Each row comes from the steps of one walk. Every step used is in the known rows, and no mark comes twice. Write the walk behind each row, first mark first.
In the rows, 128 means zero.
Known rows
ladaru, pufas, fufu, lidipe, rineg: [107 125 127 119 113  99 100 109 123 140 122 154 113 173 115 139 122 118
 193 120 150 164 130 135 179 192 114 149 163 141 155 158]
lidipe, fufu, pufas, ladaru, lemo, pafe: [ 80 144 150 145  94  89 150 110 118 114 137 123  99 217 158 126 135 129
 188 160 160 192 129 119 195 181 113 152 172 112 136 119]
noru, demad, rineg, lemo, ladaru, pufas, fufu: [ 72 173 138 111 153 153 205  97 151 170 102  99 108 141 122 151 122 163
 161 123 116 138 163 146 155 141  79 116 121 119 150 103]
ladaru, pufas, fufu: [108 150 146 106 119 106 141 135 124 152 100 113 110 127 106 142 133  98
 150 129 155 154 130 130 157 134 124 139 149 136 144 143]
rineg, demad, ladaru, lidipe, fufu: [ 64 134 145 141  82 111 164 135 146 111 106 132 144 121  89 132 142 155
 144 135 126 151 136 150 178 162 122 163 149 136 111 143]
pufas, fufu, lidipe, rineg, lemo, ladaru, demad: [ 77 131  86 136 136 132 134 104 143 151 149 170 119 175 116 147 128 134
 201 120 130 140 143 130 173 225  71 127 130 115 158 129]
lidipe, fufu: [117 121 169 136  90 112 128 129 123 130 121 132 137 120 135 130 138 133
 130 111 150 147 122 123 150 139 119 143 143 142 126 117]
pufas, fufu, lidipe, rineg, demad, ladaru, lemo, pafe: [ 69 134 120 122 130 120 167  95 146 116 132 145 107 194 119 136 133 154
 211 160  93 168 121 148 214 252  74 160 158 145  85 130]
pafe, lemo: [162 114 145 127 121 124 145 127 143 139 151 135 125 149 155 109 133  84
 127 161 144 127 129  98 118 137 106 125 126 130 139 128]
fufu, pufas, ladaru: [108 120  95 136 135 105 152 140 124 140 116 109 119 172 145 105 112  99
 175 161 126 142 153 133 139 125 142 137 124 111 167 136]
lidipe, fufu, pufas, ladaru, demad, rineg: [104 115 132 128  68  87 145 129 153 136  81  99 126 186 107 118 138  92
 198 136 123 146 149 147 204 138 120 116 179 122 153 105]
pafe, lemo, fufu, lidipe, rineg, pufas, ladaru, demad: [ 96 132 114 146 108  84 138 103 156 146 130 163  77 240 137 114 165  83
 162 203 157 151 163  81 177 238  69 116 167 107 189 132]
lemo, ladaru, demad, rineg: [115 147 100 119 113 143 122 108 161 139 107 115 125 158 113 136 135 144
 151 124 110 108 149 152 169 130 106  83 177 116 107 118]
noru, lidipe, rineg, demad, ladaru, lemo, fufu: [ 60 170 120 124 120 136 198  93 166 101 131 169 120 197 143 140 127 196
 143 158 180 158 118 143 163 189  71 124 160 149  99 122]
fufu, pufas, ladaru, demad, rineg: [113 125  90 117 105 104 143 128 159 133  87  96 117 195  99 115 127  88
 195 153 101 125 156 152 182 126 129 100 165 108 156 118]
lidipe, fufu, pufas, ladaru: [ 98 112 138 147  99  88 153 141 119 140 109 114 128 163 155 107 122 107
 178 144 149 163 146 126 163 137 134 151 139 126 164 123]
pafe, lemo, fufu: [149 133 143 134 136 137 150 120 141 143 140 141 115 166 184  98 145  95
 105 179 165 137 140  90 121 146  99 123 147 120 123  99]
fufu, lidipe, rineg: [128 103 107 141 120 121  90 103 127 117 150 168 131 173 136 124 118 148
 171 120 124 138 129 133 151 184 118 141 141 133 139 145]
pufas, fufu, lidipe, rineg: [109 101 122 127 131 115 117 116 125 148 136 154 136 156 133 128 119 123
 190 113 120 152 125 142 168 195 100 150 134 147 131 136]
noru, lidipe, rineg, lemo: [ 95 146 131 139 116 143 140  88 163 113 164 169 134 163 136 144 106 162
 140 115 168 158 120 117 119 161  86 134  93 133 161 121]
rineg, lemo: [117 133 121 137 140 141 151 117 135 114 137 131 115 131 126 130 126 134
 124 127 127 131 134 114 115 133 120 141  96 116 160 116]
fufu, lidipe, rineg, lemo, pafe: [110 132 114 159 132 144  83  68 142 100 170 166 111 193 143 126 122 154
 170 141 107 161 134 104 155 225 100 154 121 106 140 108]
lemo, ladaru, lidipe, rineg, demad: [ 57 160  92 154 113 136 120 104 163 126 147 175 137 155 110 134 139 205
 163 145 141 143 158 138 169 185 105 141 121 117 137 181]
lidipe, fufu, pufas: [141 111 136 154  94 104 145 135 111 124 116 136 137 165 156 122 131 118
 158 129 167 159 137 126 151 129 139 143 136 135 149 124]
pufas, fufu, lidipe: [113  98 117 126 143 118 143 134 117 163 124 133 131 140 125 132 122  94
 162 129 103 145 130 148 144 178 118 151 130 131 122 123]
nunab, lemo, pafe: [130 146 162 129 155 124 111 107 146  88 149 118 110 163 136 121 131 143
 131 142 111 148 103 130 131 145 122 159 149 119 105 124]
pafe, lemo, ladaru: [142 127 121 140 137 141 148 117 143 156 160 135 124 157 188 108 124 111
 132 167 150 124 146 103 116 141  98 118 135 120 129 136]
noru, lidipe: [110 137 131 129 114 132 141 116 145 142 145 144 144 144 128 145 110 130
 116 128 154 145 119 135 109 139 111 118 121 130 120 120]
nunab, lemo: [135 122 147 123 157 115 139 131 139  92 137 123 119 145 127 122 124 140
 128 121 125 128 101 145 113 113 130 157 139 134 137 149]

Write each row's walk
[ 94 152 104 149 145 154 129  89 145 115 157 153 118 155 168 125 116 190
 156 120 150 135 147 114 136 152  94 136 108 122 160 136] -> lidipe, rineg, lemo, ladaru
[123 132 148 114 133 144 167 111 149 145 112 109 139 129 112 135 127 159
 138 118  85 114 137 153 141 127 100 100 124 133 112  92] -> noru, demad, rineg
[ 44 136 162 139  83  90 121 131 133 136 131 128 133 135 108 126 133 135
 150 119 145 170 133 138 176 151 124 164 161 116 144 144] -> pufas, ladaru, lidipe, fufu
[ 90 164 124 117 135 123 143 125 122 168 108 115 111 136 138 141 124 125
 155 134 159 150 148 135 155 138 115 131 159 127 133 150] -> lemo, ladaru, pufas, fufu
[ 97 146 147 130 122 100 160 121 134 145 105 129 109 151 129 141 146 135
 163 124 144 166 143 121 173 160  92 143 108 160 163 150] -> lidipe, rineg, pufas, fufu
[125 116 121 140 176 123 130 116 125  97 137 148 108 193 155 112 129 140
 121 143 128 139 116 147 114 161 130 164 167 115 123 124] -> nunab, lemo, fufu, lidipe
[104 148  78 139 146 130 223 130 125  96  97 135 100 210 151 121 140 150
 155 189 156 144 148 143 160 154 125 133 154 124 120 126] -> rineg, demad, ladaru, lemo, fufu, pufas
[ 64 141 106 157 138  99 128  95 130 136 114 145  85 214 157 113 142 148
 156 167 134 163 170 114 167 205 103 148 148 116 173 136] -> lemo, fufu, lidipe, rineg, pufas, ladaru
[ 61 158 132 130 115  83 162 104 135 107 131 133  73 202 127 144 144 168
 168 139 157 163 138 119 180 165  95 141 142 139 191 179] -> lidipe, rineg, pufas, ladaru, lemo
[ 94 136 111 115 128 124 203 130 142  97 112 124 109 147 104 139 135 155
 148 153 117 124 122 148 156 153 112 135 140 140 112 148] -> rineg, demad, ladaru, lemo
[ 74 162 130 117 115 132 123  88 186 123 114  91  93 170  84 125 140 112
 163 157  68 139 146 119 185 173  92 114 150  87 134  74] -> pufas, ladaru, demad, rineg, lemo, pafe
[172 124 111 150 139 129 166 125 126 138 135 145 117 209 203  92 138  79
 134 198 183 148 154  93 122 139 118 123 140 112 146 106] -> pafe, lemo, fufu, pufas
[ 77 145 126 137 128  94 162 128 132 143 101  98  90 151 121 128 140 118
 134 157 117 144 159 117 142 140 121 140 114 120 178 148] -> rineg, pufas, ladaru
[111 103  95 148 115 118 121 109 152 122 132 174 131 159 106 124 136 151
 171 152 102 129 144 130 154 213 112 145 105 134 144 150] -> fufu, lidipe, rineg, demad
[ 91 101 111 133 127 112 150 124 150 155 118 163 135 143 101 129 137 127
 191 146  97 144 142 140 172 222  95 157  98 147 136 140] -> pufas, fufu, lidipe, rineg, demad
[ 85 125 135 127  55  89 157 118 171 148  98 117 140 202 108 133 120  94
 185 135 148 162 140 154 184 146 103 106 173 124 145  98] -> noru, lidipe, fufu, pufas, ladaru, demad, rineg
[108 145 119 149 111 136 107  97 154 133 186 174 134 190 169 115 125 155
 161 147 179 151 143 111 156 165  90 132 155 118 141 176] -> pafe, lemo, ladaru, lidipe, rineg
[104 150 141  97 129 114 160 137 121 139  86  89 112 126 117 132 115  99
 164 126 138 149 126 146 166 122 123 141 176 145 119 136] -> demad, ladaru, pufas, fufu
[ 48 164 104 147 155 144 203 101 150 135 114 118 114 208 130 115 124 163
 163 163 118 158 178 151 159 145 109 133 122  77 171  86] -> noru, demad, rineg, lemo, fufu, pufas, ladaru, lidipe
[ 50 155 119 138 108  99 146 105 160 130  95  90  95 183  96 132 139 143
 146 140  96 159 172 153 179 122 130 144 151 111 165 158] -> demad, rineg, pufas, ladaru, lidipe
[ 60 177 139 138 125  96 160  97 132 119 130 107  62 204 126 147 152 142
 142 175 127 176 141 109 175 181 101 138 148 107 149 144] -> rineg, pufas, ladaru, lemo, pafe
[131 141  91 152 149 156 171  98 145 106  97 118 106 208 175 104 129 140
 142 153 133 149 170 131 141 110 133 130 129 106 152  77] -> demad, rineg, lemo, fufu, pufas
[ 92 135  98 129 138 119 130 117 111 172 119 133 109 166 138 143 117 117
 170 137 140 153 152 145 153 178 121 140 166 115 134 156] -> lemo, ladaru, pufas, fufu, lidipe
[ 58 170 129 127 134 107 191  95 147 121  84  95  60 221 146 130 156 159
 130 159 132 161 161 137 181 133 103 126 177 121 149 124] -> demad, rineg, pufas, ladaru, lemo, fufu
[ 65 161 140 140 110  98 142 117 137 136 121 148 114 168 102 152 150 150
 165 119 158 185 144 135 188 165 102 156 126 142 167 178] -> ladaru, lidipe, rineg, pufas, fufu
[ 91 125 115 127 106  98 133 116 147 146 103 161 114 158  83 139 141 121
 194 153 126 156 146 131 183 221 108 156 127 141 159 164] -> ladaru, pufas, fufu, lidipe, rineg, demad
[ 58 157  82 153 143 136 163  99 155 115 107 111 103 225 145 101 124 141
 162 162 129 170 180 145 167 122 136 152 148  79 169 105] -> demad, rineg, lemo, fufu, pufas, ladaru, lidipe
[105 124 121 109 122 106 120 111 121 129 108 129 115 172 127 128 105 117
 207 117 136 158 127 150 188 178 113 152 189 151 130 154] -> demad, ladaru, pufas, fufu, lidipe, rineg
